Known rows, with every way that one mark hangs from another
K[H[V W[R T[G]]] Y]: [ 2.77  0.71  1.70  1.24  0.70 -1.19  0.62 -4.14 -2.52 -0.72 -1.29 -3.86
  3.09  2.03  5.60 -1.37 -1.25 -2.01 -1.56 -0.62 -5.48]
F[H[K[Y] W[R]]]: [-0.73  1.11  0.94  2.04  1.78 -1.24 -0.24 -2.10 -1.11 -2.59 -1.63 -2.21
  2.76  1.01  3.53 -2.87  3.11 -1.20 -1.86 -2.31 -1.13]
G[T[K[Y] W[H R]]]: [-3.74  5.09  2.95  0.99 -2.02  0.69  0.69  0.62 -2.13 -5.24 -3.76 -1.05
  3.09  1.53  1.28  0.00  0.90 -1.59 -2.62 -0.81  0.36]
G[T[K W[R Y]]]: [-4.34  4.16  3.50 -0.98 -3.73  2.92  0.21 -0.73 -3.93 -0.99 -1.83 -1.46
  3.09  2.04  0.83  0.18  0.33 -0.20 -2.43 -0.99  1.31]
F[H[K[Y] W[T]]]: [-0.65  1.18  1.77  2.51  1.57 -1.67 -0.54 -2.61 -0.54 -1.42 -0.64 -2.31
  2.70  1.47  2.90 -2.59  1.48 -0.87 -2.01 -2.66 -0.62]
G[T[K]]: [-2.76  0.54  1.23 -0.45 -1.59  1.41 -0.37  1.80 -0.11 -1.50 -0.75 -0.19
  2.45 -0.30 -0.69  1.61 -0.29  0.73 -1.39 -1.00  1.00]
W[H[K] R Y]: [-1.74  2.25  2.20 -1.26 -2.26 -0.71 -1.14  0.17 -2.38 -1.24 -0.85 -0.16
  2.60  5.09  2.49 -2.21  1.90 -1.40 -1.49 -2.72  1.00]
H[K[Y[W]] V]: [ 2.30 -0.44  0.66  1.26  1.99 -2.95  1.78  0.24  0.17  0.14 -3.54 -3.08
  0.78 -1.84  0.73 -1.14  0.06 -1.10 -0.47  0.94 -0.47]
K[Y[W[H[V] R T[G]]]]: [ 2.58  2.23  1.60  0.89  0.15 -2.56 -0.38 -0.33 -2.93 -2.38 -3.36 -2.70
  2.24  2.90  3.22 -2.01 -1.91 -2.97 -0.40  2.78 -2.91]
F[H]: [-1.09  0.90 -0.25  0.69  1.88 -0.52 -0.51  0.60 -0.84 -0.58  0.44 -0.80
 -0.49  0.41  1.04 -0.82  1.51 -0.40 -0.65  0.45  0.41]
K[H[W]]: [ 0.32  0.18  0.49  0.45  0.62 -0.03  0.79 -2.43 -1.51  0.89  1.36 -1.81
  1.23 -0.97  3.03 -0.77  0.22 -0.07 -1.15 -1.54 -2.30]
G[T[K W]]: [-3.83  2.92  2.07 -0.09 -1.70  2.02  1.45  0.37 -1.37 -1.08 -1.54 -0.41
  1.67 -2.01 -0.70  1.76 -0.13  0.93 -2.05 -0.47  1.95]
R[W[Y]]: [-1.26  0.87  0.33  0.27 -0.51  0.79 -0.36 -1.58 -2.32  1.01  0.69 -1.67
  1.20  2.53 -0.29 -1.47  1.63  0.64  1.17 -1.51  0.70]
F[H[K[Y] V W[T]]]: [ 0.72 -0.72  1.85  2.16  3.92 -3.74 -0.85 -2.05 -1.07  0.22 -1.96 -2.82
  2.07  1.28  3.60 -2.35  1.74 -0.47 -2.31 -1.84 -0.93]
W[H[K] T Y]: [-1.67  2.36  3.23 -0.92 -2.50 -1.20 -1.36 -0.46 -1.89 -0.17  0.14 -0.40
  2.48  5.51  1.66 -1.95  0.39 -1.35 -1.54 -2.97  1.56]
F[H[K V W[R T[G] Y]]]: [-0.46  0.30  2.70 -0.12  0.42 -1.45 -1.83 -2.78 -4.68  1.73 -0.25 -2.46
  3.82  3.68  5.07 -2.52  1.39 -0.07 -2.39 -2.18 -0.72]
G[T[W[H]]]: [-3.59  2.98  2.21  1.12 -0.87 -0.17  0.74  1.10 -1.85 -2.02 -2.45  2.07
 -0.05  0.19  1.52  0.10  1.14 -1.13 -2.43 -0.42  1.63]
G[T[W]]: [-3.04  1.95  1.70  1.17 -1.06  1.21  1.65 -0.28 -1.28 -1.00 -2.31  1.37
 -0.34 -1.07  0.97  0.74  0.39 -0.53 -1.91  0.17  1.36]
F[H[K[Y] V W[R T[G]]]]: [ 0.85  0.26  1.64  1.85  2.04 -2.34 -0.68 -2.69 -2.02 -1.30 -2.07 -2.89
  3.55  1.85  4.85 -2.34  1.27 -0.97 -2.17 -1.52 -2.32]
K[H[V]]: [ 1.39 -0.67  0.03 -0.50  2.48 -1.57  1.37 -0.15 -0.95  1.42 -0.30 -2.18
 -0.79  0.20  2.60  0.06  0.00 -0.82 -0.93  0.34 -2.04]
T[W]: [-1.17  2.28  0.96  0.48 -0.31  0.53  1.97 -1.45 -1.31  0.38 -0.85 -0.18
 -0.80 -1.59  0.13 -0.03  0.17  0.04 -0.67  0.49  0.93]
R[W[H[V]]]: [-0.23 -0.67 -0.40  0.08  3.64 -3.11 -0.49  0.93 -2.20  0.20 -1.30 -0.32
 -0.04  1.90  1.42 -1.28  2.30  0.85  0.80 -0.23  0.58]
R[W[T[G] Y[K]]]: [-1.72  1.18  2.52 -1.05 -1.85  0.59 -1.52 -2.41 -3.00  1.77  2.51 -3.27
  3.92  3.77 -0.83  0.00 -1.62 -0.28  1.92 -1.88  0.83]

Rows
[-1.63  3.56  1.06 -0.42 -2.70  2.38  2.16 -1.00 -1.42 -0.01  0.77 -1.96
  2.26 -4.15 -2.10  1.94 -1.14  1.75 -0.55 -0.25  1.28]
T[G K W]
[-0.68  4.29  2.68 -1.90 -2.21  1.60  2.30 -2.25 -4.76  1.49  0.17 -5.15
  2.81  0.01  2.10  0.69 -0.67 -0.06 -1.89 -0.26 -1.45]
T[G K[H[V]] W[R Y]]
[-0.84  1.69  2.51 -0.84 -1.93  0.96 -0.29 -2.42 -2.97  2.14  2.91 -4.61
  4.20 -0.06  1.34 -0.33 -0.02  1.14 -1.54 -3.16 -1.19]
T[K[H[W[Y]]]]
[ 1.35 -0.91  2.14  0.71  1.84 -2.74 -0.34 -3.19 -1.31 -0.52 -3.36 -1.96
  3.19  2.97  4.43 -2.51  0.55 -0.90 -1.63 -1.89 -2.19]
H[K[Y] V W[R T]]
[ 0.54 -1.64  1.81 -1.93  3.18 -2.90  0.08  0.47 -1.19  2.53  0.77 -3.67
  0.51  0.50  1.75  1.14 -1.01 -1.51 -0.08  0.14 -1.11]
Y[K[H[V]]]
[-0.76  3.82  1.13 -2.08 -2.98  2.99  1.37 -2.09 -2.33 -2.03  1.57 -3.87
  4.07  2.64  2.53 -0.08 -2.72 -1.12 -0.73 -0.58 -2.74]
W[R T[G K[H]]]
[-2.25  1.85  2.97 -0.08 -0.30 -0.35 -1.91 -3.42 -4.20  0.52  0.18 -2.22
  3.63  5.49  4.89 -3.87  1.95 -0.90 -2.31 -2.84 -0.03]
F[H[K W[R T Y]]]
[-0.82  3.45  2.02  0.54 -3.64  1.75  1.22 -2.21 -2.49  1.47  0.83 -1.11
  0.96 -1.42 -0.79  0.66 -0.34  0.29 -1.05 -0.64  0.83]
T[G W[Y]]
[-1.40  4.12  2.80 -2.60 -3.12  2.28 -0.13 -2.56 -3.72 -0.28  1.43 -4.82
  4.07  6.11  2.96 -1.46 -1.70 -1.62 -1.23 -1.30 -2.16]
W[R T[K[H]] Y]
[-0.58  3.56  2.34 -0.19  1.09 -2.06  0.62  0.12 -2.70 -2.12 -3.57 -2.89
  2.05  0.96  1.19 -0.49  0.82 -0.47 -1.72  0.33 -0.39]
T[K[Y] W[H[V] R]]
[ 0.04  1.13  2.98 -1.56  0.18 -2.57 -2.90 -0.19 -4.30  0.60 -1.75 -0.91
  1.57  7.87  4.05 -2.40  0.16 -1.80 -1.35  0.01 -1.00]
W[H[V] R T Y]
[-1.72  2.75  3.23 -1.30 -0.24 -2.26  0.47 -0.62 -4.31  0.83 -2.98 -0.77
  1.10  3.38  3.30 -1.97  2.38 -0.89 -2.37 -1.44  1.57]
T[W[H[K V] R Y]]
[-0.07  2.71  2.26 -1.96 -1.37  0.81  1.08 -2.03 -3.67 -0.23  1.06 -5.06
  3.36  2.17  3.40 -0.91 -4.32 -3.69  0.68  1.85 -2.68]
Y[K[H] W[R T[G]]]
[ 2.38  1.19  1.33  0.60 -0.27 -1.38  1.70 -1.56 -1.59 -1.48 -3.71 -3.31
  2.75  1.20  2.95 -1.83 -1.94 -2.51 -0.50  1.36 -2.10]
H[K[Y[W[R T[G]]]] V]
[-1.48  0.39  2.99 -2.17 -1.13 -0.34 -2.43 -0.52 -2.77  1.16  0.66 -2.37
  2.90  4.41  0.63 -0.34 -0.46 -1.68  0.42 -0.96  0.23]
W[R Y[K]]
[-0.44  2.23  1.34 -1.37 -1.14  0.78  0.35 -0.61 -2.14  0.30  0.09 -3.47
  2.73  0.20 -0.32 -0.86 -3.05  0.13  0.19  1.86  0.24]
Y[W[T[K]]]
[-1.00  0.64  1.26  1.18  2.04 -1.02 -1.70 -2.19 -2.48  0.66  0.95 -1.30
  1.43  1.71  3.16 -2.25  0.64  0.16 -1.36 -0.64 -0.54]
F[H[W[T]]]
[ 2.11  0.12  1.59  0.93  1.53 -2.98  1.40 -0.96 -0.44  0.16 -3.50 -3.27
  1.26  0.75  1.72 -1.89 -1.32 -1.78 -0.71  1.10 -0.89]
H[K[Y[W[T]]] V]
[-0.43 -1.19  3.69 -1.97  1.52 -4.52 -3.63  2.02 -2.77  3.04  0.39 -1.89
  1.78  3.32  0.15  0.46  0.23 -0.89 -0.35 -0.97  1.33]
W[H[V] Y[K]]
[-1.58  2.08  2.06  1.17 -1.24  1.40  0.61 -1.71 -1.55 -3.42 -1.42 -3.41
  4.82  0.87  3.61 -0.36  0.27 -1.28 -2.62 -2.52 -3.36]
G[T[K[H[W[R]] Y]]]
[ 1.88  3.09  0.97  1.27 -2.19  1.06  0.90 -2.27 -1.66 -2.77 -2.03 -3.01
  2.71  1.73  2.04 -1.84 -2.93 -2.87  0.36  2.32 -2.97]
K[Y[W[R T[G]]]]
[-0.35  1.96  2.23 -0.52 -3.59  1.98  0.03 -2.50 -2.89  1.91  3.83 -4.51
  5.00 -1.61  0.66  0.67 -0.80  1.41 -1.41 -3.29 -1.67]
T[G K[H[W[Y]]]]
[ 1.18  1.54  1.87  0.34 -0.28 -2.52 -0.17 -0.41 -0.97 -3.16 -3.18 -1.06
  2.99  4.05  3.32 -1.30 -0.14 -2.33 -1.57 -1.34 -1.60]
W[H[K[Y] V] R T[G]]
[-0.92  0.71  2.11 -1.11  0.91 -2.80 -1.36  1.97 -2.09  0.49  0.36 -2.07
  1.82  0.24 -0.12 -0.49 -1.46 -1.73  0.80  1.40  1.42]
Y[K W[H]]
[-1.63  2.89  3.48 -1.49 -0.25 -1.78 -0.52  0.55 -4.15  2.09 -0.66 -2.58
  1.81  0.60 -0.35  0.24  0.86  1.23 -1.96 -0.63  2.14]
T[K W[H[V] Y]]
[ 1.79  2.31  1.15 -0.11 -0.20 -1.75 -0.05  1.45 -2.53 -2.35 -2.49 -4.08
  3.82 -0.59  0.57 -0.32 -1.20 -0.98 -0.32  1.92 -1.73]
T[G K[Y[W[H[V] R]]]]
[-1.10 -0.99  4.29 -1.44  3.23 -3.44 -4.59 -2.01 -5.76  3.49  0.27 -4.00
  3.46  5.92  4.57 -2.28  0.46 -1.24 -1.31 -0.58 -0.71]
F[H[V W[R T Y[K]]]]
[-4.70  2.63  5.27 -0.45 -1.94 -1.21 -1.66  1.18 -3.55  0.38 -0.79 -0.25
  1.94  2.29  0.38  0.91  0.45 -1.86 -2.05 -1.69  2.86]
G[T[W[H Y[K]]]]
[-1.26  1.24  1.83 -0.39  1.77 -3.13  1.69  0.61 -1.77  0.56 -2.44  0.22
 -0.30 -0.71  1.78 -0.59  1.89  0.14 -2.05 -0.83  2.30]
T[W[H[K V]]]
[-1.73  5.33  2.52 -0.83 -4.51  3.22  2.78 -2.29 -3.10  1.03  2.49 -4.80
  2.94 -1.95 -0.34  1.33 -1.18  0.35 -1.62 -1.59 -0.13]
T[G K[H] W[Y]]
[ 0.03  0.84  2.19 -1.18 -1.35 -0.39 -0.37 -0.78 -2.07  1.28  1.13 -3.14
  2.91 -0.19 -0.33  0.39 -4.27 -1.53  1.25  1.78  0.03]
Y[K W[T[G]]]
